Each row was made from one small tree. The marks that hang from a mark follow it in brackets, in alphabetical order. Every link used is in the known rows. Write each row's tree.
Known rows
P{U{C N}}: 0.3, 40.9, 7.8, -66.6, 40.1, 38.3, -17.1, 6.0, -1.4, 5.0, -4.0, 10.8, 33.8, -16.6, -10.2, 45.3, 21.1, -24.8, 9.6, -26.9, -4.8, 23.4, 1.1, -5.2, -13.6
P{U{H}}: -0.5, 25.9, -21.0, -29.4, 29.9, 8.8, -7.5, -41.9, 12.5, -12.6, -3.5, -40.4, -26.4, -20.6, -20.2, 29.2, 24.1, -35.2, 19.0, 0.8, 9.0, 24.5, -21.4, -16.0, 5.2
N{U{P}}: -16.1, -11.8, -24.4, -30.3, -16.0, -2.1, -17.5, -43.3, 47.3, -47.6, 36.3, -39.4, -13.7, 1.7, -6.1, 23.5, 6.3, 12.3, -36.3, 63.3, 8.5, 4.5, -48.8, -16.5, -11.3
R{G{C{H P U{N}}}}: 22.8, 37.9, 2.4, 54.0, -39.7, -36.4, 39.5, 37.3, -27.7, -30.3, 21.5, 23.9, 12.5, 40.0, 57.5, -7.3, -31.3, 32.8, 1.3, -7.5, 18.1, -4.0, 12.5, 31.5, -18.1
P{U{C}}: 6.6, 12.0, 9.3, -47.5, 20.1, 29.2, -26.5, -14.0, 16.9, -10.3, -9.8, -10.8, 24.6, -26.9, -17.9, 44.6, 19.0, -28.3, 12.5, -19.0, 26.2, 37.7, -23.2, -28.0, -6.5
M{C{G{R} H U{P}}}: 25.8, -49.2, 29.2, 27.1, 21.8, -19.3, 35.3, 14.2, 12.1, -19.3, -51.4, 6.5, -5.9, -31.5, -27.6, -32.7, -11.2, -0.8, 8.4, -18.3, 41.4, -10.4, 33.7, 18.7, 29.0
R{G{C{U{H N}}}}: -9.9, 61.1, -47.3, -6.0, 11.9, -34.8, 21.7, 13.3, -19.3, -4.2, 56.1, 2.0, -3.4, 14.6, 59.8, 11.6, 6.9, 24.1, 5.6, -31.5, -10.0, 6.4, 6.7, 6.8, -21.8
N{U{C{G}}}: -24.3, 9.7, -31.4, -11.4, 34.2, 31.0, -16.4, -16.1, 24.0, -19.3, 3.5, -7.0, 8.1, -22.1, -31.7, 60.2, 18.8, 32.4, -18.0, 29.4, 0.4, 21.8, -48.8, -17.2, -18.8
P{U{N}}: -1.4, 39.1, 6.4, -76.9, 34.5, 30.3, -3.7, -10.8, 5.0, -23.0, 14.9, -10.0, -1.0, 2.9, -22.9, 53.5, 23.2, -29.5, 4.7, -2.7, -5.6, 15.3, -25.7, -12.8, -1.6
N{U{H P}}: -21.0, 3.7, -52.9, -3.0, 3.5, -14.8, -13.9, -55.1, 35.7, -22.9, 23.0, -51.0, -29.1, -8.5, 5.3, -0.2, 8.0, 10.1, -24.9, 59.0, -5.5, -0.4, -22.9, 6.3, -8.4
R{G{C}}: -11.9, 19.8, -39.5, -36.9, -22.9, -23.6, -22.3, -22.0, 32.4, -48.4, 75.4, -19.1, 1.3, 9.6, 52.8, 47.6, 19.0, 27.9, -14.6, 10.0, 17.2, 14.9, -44.3, -55.0, -14.7
U{C{G} N P}: -4.7, 10.8, -6.7, -43.1, 34.1, 44.6, -30.0, 7.3, 37.5, 6.6, -2.8, 20.9, 48.8, -8.9, -2.1, 8.2, 11.0, 26.1, -13.9, 18.3, 2.1, 0.0, 12.9, 15.1, 1.9
U{H N P{G{C R}}}: -27.7, -16.1, -34.1, -31.5, -20.1, -25.4, -37.0, -9.8, -5.6, 47.0, 39.3, -5.8, -26.2, 14.0, 41.4, -24.1, 17.5, 18.8, -34.5, 8.6, -66.3, -30.6, 24.1, 0.9, 5.8
U{C{G} H N P}: -8.1, 25.6, -37.4, -17.8, 51.4, 33.7, -25.0, -1.5, 27.5, 32.9, -17.1, 8.4, 32.8, -21.3, 9.5, -15.3, 12.1, 23.4, -2.0, 12.3, -10.1, -1.5, 36.8, 37.8, 3.9
G{C{P{U{H N}}} R}: 16.3, 2.5, -17.2, -12.3, -9.6, -1.6, 9.5, -18.2, -22.2, 42.2, 0.6, 7.1, -19.7, 10.7, -6.7, 11.0, 16.0, -21.1, -31.6, -30.6, -34.0, -1.8, 21.1, 22.3, 15.0
G{C R}: -12.7, -30.4, -25.1, -33.8, -12.5, -6.4, -14.8, -29.7, 41.6, -1.7, 44.8, -3.0, -7.4, -5.5, 5.0, 43.9, 51.7, 9.4, -37.4, -3.4, -24.0, 4.1, -48.9, -58.4, 7.9
G{C}: -6.6, -12.8, -37.8, -37.5, 1.2, 0.0, -27.5, -36.9, 53.0, -33.0, 61.4, -26.6, -8.5, 6.0, 24.2, 78.1, 59.5, 19.6, -19.5, 27.4, -0.6, 8.2, -71.3, -62.8, 2.6
G{C{H} R}: -8.8, -21.1, -27.0, 15.2, -12.3, -22.2, -3.9, -23.5, 28.4, -0.8, 8.7, -9.4, -13.0, -17.0, 22.4, 25.8, 40.1, 23.3, -22.3, 8.1, -39.2, -10.1, -27.2, -32.6, 6.2
N{U{C{P{G{R}}} H}}: -31.1, -31.0, -9.6, 47.5, -35.6, -11.0, -14.7, -4.2, -41.8, 48.1, -1.9, -3.0, -13.5, 2.9, -7.9, -37.6, -32.2, 1.0, -16.9, 6.9, -26.5, -11.0, 7.3, 5.8, -20.1
M{C{H U{P}}}: 28.9, -29.4, 23.2, 14.6, 14.8, -29.2, 23.5, -1.6, 27.5, -52.0, -16.0, -22.8, 4.6, -13.4, 17.6, -5.1, -3.5, -7.6, 32.4, 5.8, 64.3, -7.2, 9.4, -0.5, 12.9
M{C{U}}: 12.2, -25.7, 16.8, -30.5, 41.2, -9.7, 25.4, -3.0, 22.2, -51.1, 30.2, -14.8, 2.1, -4.3, -6.4, 47.7, 22.9, -25.1, 38.1, -22.7, 63.3, 11.4, -41.1, -44.9, 8.6
R{G}: -21.2, 30.2, -15.9, -34.6, -8.0, -4.7, -11.0, -14.9, 27.1, -52.2, 53.4, -17.4, 9.6, 1.2, 26.8, 10.3, -8.3, 0.5, 13.4, 8.9, 31.1, 15.5, -34.1, -44.7, -15.8
M{C{P{G{R}} U{N}}}: 5.5, -48.0, 62.3, -10.7, -9.0, -12.7, 34.8, 44.2, -51.6, 7.4, 22.6, 33.3, 0.7, 38.3, -13.9, -15.1, -25.7, -34.0, 24.6, -43.8, 25.6, -25.0, 13.6, -10.1, 8.5

Write each row's tree
-4.8, 5.9, 17.3, 31.5, -11.8, -1.2, 17.1, 30.2, -45.8, 13.4, 21.4, 9.2, -15.9, 48.1, 8.5, -26.6, -25.5, -12.3, 30.9, 7.7, 2.1, -16.6, 0.4, 16.1, -3.8	C{P{G} U{H N}}
-12.9, 25.2, -39.7, -34.8, 25.6, 8.3, -15.4, -29.4, 33.8, 3.8, 25.1, -17.2, 4.6, -0.2, 24.3, -16.7, 19.1, 1.3, -0.3, 29.9, -13.4, -13.6, 9.1, 18.5, 6.1	U{H N P}
-26.8, -25.8, 6.4, 31.9, -42.3, -28.0, -28.5, 3.9, -16.0, 21.3, -25.6, -9.3, -4.2, -18.6, 10.5, -47.3, -30.8, 25.7, -26.9, 27.7, -39.3, -19.3, 23.6, 12.2, -24.6	N{U{C{H} P{G{R}}}}
10.8, 17.2, 4.3, -6.1, 20.9, 35.1, 25.6, -3.4, -26.2, 38.2, -41.8, 16.8, -17.3, -1.5, -62.3, -18.5, -13.0, -30.4, -10.0, -21.9, -16.1, 1.2, 34.5, 44.7, 20.2	C{G{R} P{U{H N}}}
17.6, -2.7, 36.5, 65.2, -2.3, 13.7, 62.9, 44.5, -26.5, 13.6, -47.4, 48.9, 10.7, 13.6, -41.8, -36.9, -31.7, 4.3, 2.4, -10.8, -5.9, -19.6, 23.0, 47.3, 13.1	C{G{R} H P U{N}}
16.0, -11.7, 5.2, 51.4, -5.4, 30.1, 9.4, -6.1, 25.6, -35.8, -26.7, -8.9, -5.4, 9.9, -22.9, 7.8, -8.1, 21.3, 10.7, 55.5, 28.8, -7.0, -30.8, 2.4, 17.9	C{G H P}
8.4, 4.3, 21.2, 26.1, 10.0, 1.6, 38.5, 32.2, -2.1, 13.3, -46.7, 34.4, 8.5, -10.8, -28.4, -50.4, -18.7, 13.7, -15.1, -3.4, -21.9, -19.4, 40.7, 49.4, 9.9	C{G{R} H U{N P}}
-38.6, -40.1, 3.6, -25.5, -49.8, -21.7, -31.0, -20.7, 3.5, -6.7, 27.6, -22.7, -34.1, 9.6, -17.2, -18.3, -17.3, 3.1, -43.0, 41.7, -31.6, -14.7, -22.4, -24.6, -13.0	N{U{P{G{R}}}}
8.4, 52.6, 9.2, -16.7, 43.5, 23.5, -0.7, 10.9, -13.9, 5.4, -43.4, 4.2, 27.6, -24.9, 2.7, 24.7, 11.1, -10.6, 25.2, -18.8, -15.3, 12.9, 17.5, 18.4, -13.8	P{U{C{H} N}}
2.7, -25.1, 26.9, 9.9, -38.3, -1.9, -8.8, -13.1, -41.2, 29.2, -18.1, -14.7, -39.7, 11.0, -35.8, -38.0, -28.7, -47.4, 6.4, -11.2, -3.1, 1.5, 13.8, -5.3, 10.4	C{P{G{R} U{H}}}
-25.4, 15.7, -16.8, -25.1, 12.6, 6.4, -49.4, 7.3, -5.6, 39.5, 11.6, -4.4, 19.7, 2.2, 45.9, -34.9, -0.5, 12.9, 11.9, 15.2, -26.2, -16.5, 35.4, 13.6, -9.4	U{C H N P{G}}
-2.4, 31.5, -44.4, 16.9, -7.0, -44.7, 11.2, -6.2, -0.3, -21.4, 51.8, -17.7, -8.6, 3.5, 52.5, 9.4, 3.5, 17.8, 7.5, -23.1, 20.3, 22.9, -12.8, -19.6, -15.4	R{G{C{U{H}}}}
3.6, -24.3, 4.3, 31.2, 0.9, 12.1, -15.0, 3.9, 31.7, 22.4, -59.3, 16.7, 34.3, -44.5, -12.3, -45.2, -8.0, 23.9, -16.7, 7.7, -8.3, -7.0, 35.8, 19.4, 9.8	U{C{G{R} H} P}
18.2, -15.6, 17.0, 16.9, 40.2, -21.7, 38.7, 3.7, 9.3, -50.8, -7.4, -19.9, -2.6, -15.3, 9.2, 28.3, 15.4, -11.6, 51.8, -10.4, 51.1, 0.3, -19.8, -22.4, 7.4	M{C{H U}}
19.7, -47.2, 15.6, -16.4, 26.0, 31.0, 7.5, -18.1, 32.9, -50.6, 11.8, -13.1, -2.7, 9.7, -29.3, 48.7, 10.4, -5.5, 18.6, 19.6, 74.7, 1.9, -35.4, -29.6, 30.5	M{C{G P}}
5.4, -0.7, 8.4, 42.6, 18.0, 16.0, 52.0, 26.7, -25.8, 37.9, -20.0, 38.0, -0.5, 11.3, -46.0, -41.9, -22.1, -10.4, -2.6, -27.1, -6.8, -9.1, 26.8, 44.2, 16.8	C{G{R} P U{H N}}
-12.4, 40.4, -13.0, 3.4, 42.1, 20.2, -4.2, 12.2, 10.0, 5.7, -12.8, 12.9, 42.4, -16.8, 30.2, 14.5, 20.4, 19.0, 21.7, 6.1, -24.2, -11.1, 2.8, 4.7, -14.0	U{C{H} N}
29.9, -17.9, 36.0, 38.9, -16.1, 23.6, 23.6, -3.6, -9.7, -4.8, -71.2, 6.2, -18.4, -10.4, -68.1, -15.9, -26.1, -20.6, -6.9, 1.3, 12.0, 6.0, 9.9, 21.6, 20.9	C{G{R} H P{U}}
-8.6, -6.0, -2.8, 33.6, 28.3, 21.2, -2.0, 9.0, 14.3, 24.2, -51.7, 21.9, 27.5, -45.9, -24.5, -12.3, 8.0, 23.3, 4.5, -7.0, -19.4, -0.7, 9.1, -2.1, 3.5	U{C{G{R} H}}
33.5, 1.3, 30.4, 28.6, -25.3, 11.5, 10.8, -18.0, 2.4, -38.0, -34.8, -21.2, -13.5, 6.3, -18.2, 12.3, -16.2, -26.3, 15.8, 26.9, 35.3, 10.7, -18.0, 5.2, 7.3	C{H P{U}}
18.2, -18.8, 51.7, 30.9, 2.2, -16.7, 36.5, 44.5, -53.1, -25.4, -2.2, 9.3, -9.1, 41.9, 17.3, -0.8, -28.3, -8.7, 55.2, -1.4, 37.2, -30.6, 10.2, 10.2, 6.1	M{C{H P{G} U{N}}}
1.2, 10.9, -5.9, 19.6, 5.2, -26.1, 38.0, 24.1, -10.2, 16.7, 3.9, 26.3, -0.2, 1.0, 17.2, 13.1, 26.9, 18.2, -18.8, -26.2, -51.0, -15.0, -1.5, 6.7, -1.8	G{C{H U{N}} R}
-8.6, -21.3, -2.5, 34.6, -20.6, 10.9, -36.1, 0.3, -13.5, 21.8, 6.8, -8.9, 10.4, 12.4, 23.3, -20.2, -11.8, -1.1, 28.4, 18.0, 16.3, -1.0, -4.1, -14.9, -5.3	U{C{P{G}} H}
3.2, -5.9, -27.3, -2.3, -2.3, -32.2, 14.0, -1.2, 4.9, 42.8, 19.2, 16.0, -0.6, 0.3, 24.2, -24.1, 18.9, 7.9, -37.7, -26.6, -38.6, -10.2, 30.8, 26.2, 7.5	G{C{U{H N P}} R}
-2.7, -12.4, 14.3, -6.3, -34.5, -24.8, -21.1, -5.7, -27.5, 7.5, -16.6, -18.9, -51.2, -5.6, -0.8, 25.3, 16.1, -0.6, -13.8, -7.9, -43.3, -0.2, -10.4, -31.5, -0.3	P{G{C{H} R} U}
-14.0, 26.0, 35.0, -15.1, 8.5, 7.7, -11.9, 37.7, -59.4, 48.2, -50.9, 21.9, 8.3, -19.1, -6.3, -16.8, -13.0, -17.0, 18.0, -37.2, -54.8, -6.8, 43.2, 13.0, -15.7	P{G{R} U{C{H} N}}
27.0, 10.5, 2.8, -19.7, -57.3, -13.1, -10.7, -19.3, 2.0, -49.4, 35.8, -15.7, -7.3, 27.6, 20.2, 36.5, -19.0, -7.2, -16.8, -7.3, 47.4, 33.3, -20.2, -21.2, -7.2	R{G{C{P{U}}}}
9.2, -8.1, 17.9, 4.6, -28.9, 6.1, -20.5, -18.5, -29.4, -2.1, -4.2, -32.9, -42.8, 25.1, -14.5, -4.2, -22.0, -38.6, 26.8, 14.6, 23.0, 8.7, -10.3, -10.4, 7.9	C{P{G U{H}}}
14.1, -47.6, 4.6, -9.1, -41.9, -29.8, 0.3, -7.4, 37.5, -0.7, 27.9, 9.0, 3.3, 1.2, 6.3, -1.8, 17.7, 4.0, -48.7, -13.5, 3.8, 5.5, -9.6, -20.3, 7.3	G{C{U{P}} R}
-6.0, 2.9, 21.1, -11.7, -19.0, 6.2, -0.5, 6.6, -58.9, 46.3, -13.0, 5.8, -30.2, 21.5, -28.0, -37.5, -27.5, -44.2, 4.8, -23.3, -30.7, -14.1, 32.0, 19.6, 5.9	C{P{G{R} U{H N}}}
3.0, 43.9, -45.2, -8.0, -12.8, -45.5, 7.9, 7.1, -1.9, -6.0, 49.4, -0.2, 4.4, 14.2, 70.3, -23.0, -11.7, 26.9, -13.9, -16.7, 3.2, 5.0, 35.7, 29.5, -18.5	R{G{C{U{H N P}}}}
15.1, -24.5, 9.7, 17.7, 1.6, 48.3, -16.8, 2.2, 31.2, -9.6, -6.6, 19.7, 36.9, 4.6, -24.3, 21.1, -0.8, 10.4, 1.2, 19.1, 45.1, 13.4, -26.1, -10.9, 7.5	U{C{G P}}
-16.2, -17.2, 35.6, -52.9, -22.1, 2.3, -24.0, -5.8, -19.7, 4.5, 1.3, -13.4, -32.0, -3.1, -41.7, 6.2, -2.7, -40.7, 1.5, -20.0, -16.6, 8.6, -19.3, -47.0, 0.7	P{G{R} U}
1.3, -32.6, -1.0, -7.1, -17.3, -23.8, 12.5, -2.2, 21.1, -1.7, 38.0, 11.7, -2.6, -2.0, -4.7, 31.2, 33.0, 2.4, -28.4, -28.9, -8.0, 11.6, -37.9, -44.5, 3.8	G{C{U} R}
17.5, 27.0, 11.5, 7.0, 39.4, 35.5, -8.6, 1.2, 4.8, -7.9, -69.2, -7.3, 12.4, -41.6, -31.9, 30.1, 9.4, 3.6, 21.2, -1.7, 12.8, 28.1, -0.2, 6.1, 1.3	P{U{C{G H}}}
24.4, 16.2, 26.7, 60.0, 9.0, 23.7, 49.3, 38.5, -14.1, -19.4, -31.7, 30.2, 7.8, 27.5, -25.2, -4.8, -21.1, 15.3, 16.6, 21.4, 17.5, -11.3, -2.1, 42.2, 9.7	C{G H P U{N}}
-34.1, -6.8, -34.7, 5.8, -12.5, -15.8, -48.6, -21.8, -1.4, 13.6, 11.6, -36.8, -14.2, -6.8, 24.9, -18.1, -10.4, 22.9, -11.5, 42.1, -15.3, 0.5, 3.2, 2.9, -24.8	N{U{C H P{G}}}
3.0, -7.7, 21.5, -22.4, 10.4, 14.2, 23.1, 28.4, 11.5, 10.8, -7.6, 37.9, 16.8, -0.8, -43.5, -30.5, -8.1, -0.5, -27.0, -16.0, -5.0, -5.6, 22.0, 27.3, 13.4	C{G{R} U{N P}}
12.2, 38.0, -27.3, 32.8, -22.5, -32.6, 31.9, 20.8, -26.5, -5.8, 48.6, 13.6, 6.1, 39.2, 56.7, -9.4, -23.8, 16.7, 1.8, -22.4, 17.2, 5.5, 16.2, 26.8, -14.4	R{G{C{P U{H N}}}}
-12.9, -35.4, 23.6, 24.5, -39.2, -15.6, -40.8, 16.0, -0.3, 31.3, -31.2, 5.0, 17.2, -19.8, 22.2, -63.5, -21.9, 12.4, -1.9, 8.0, -21.6, -19.3, 35.0, -1.8, -6.4	U{C{H} P{G{R}}}
10.2, 15.6, -1.8, 32.4, 10.6, 6.4, 37.6, 10.9, -11.9, 8.6, 13.8, 13.2, 6.8, 29.4, -0.7, -16.6, -13.3, -17.3, 19.8, -2.4, 13.8, -4.4, 0.7, 29.1, 1.7	C{P U{H N}}
14.5, 25.2, 9.7, 3.1, 20.5, 14.2, -12.4, -6.2, 6.4, -9.6, -48.6, -14.2, 18.4, -37.8, -2.9, 24.6, 11.0, -15.3, 23.8, -8.3, 11.3, 24.9, -2.6, -6.1, -9.2	P{U{C{H}}}
-31.7, -2.6, -10.4, -20.9, -0.3, -3.4, -39.2, 15.1, -18.4, 72.4, -3.0, 15.4, 21.6, -10.3, 27.1, -67.1, -8.8, 3.3, -3.6, -14.3, -49.6, -25.5, 59.6, 18.8, -5.4	U{C H N P{G{R}}}
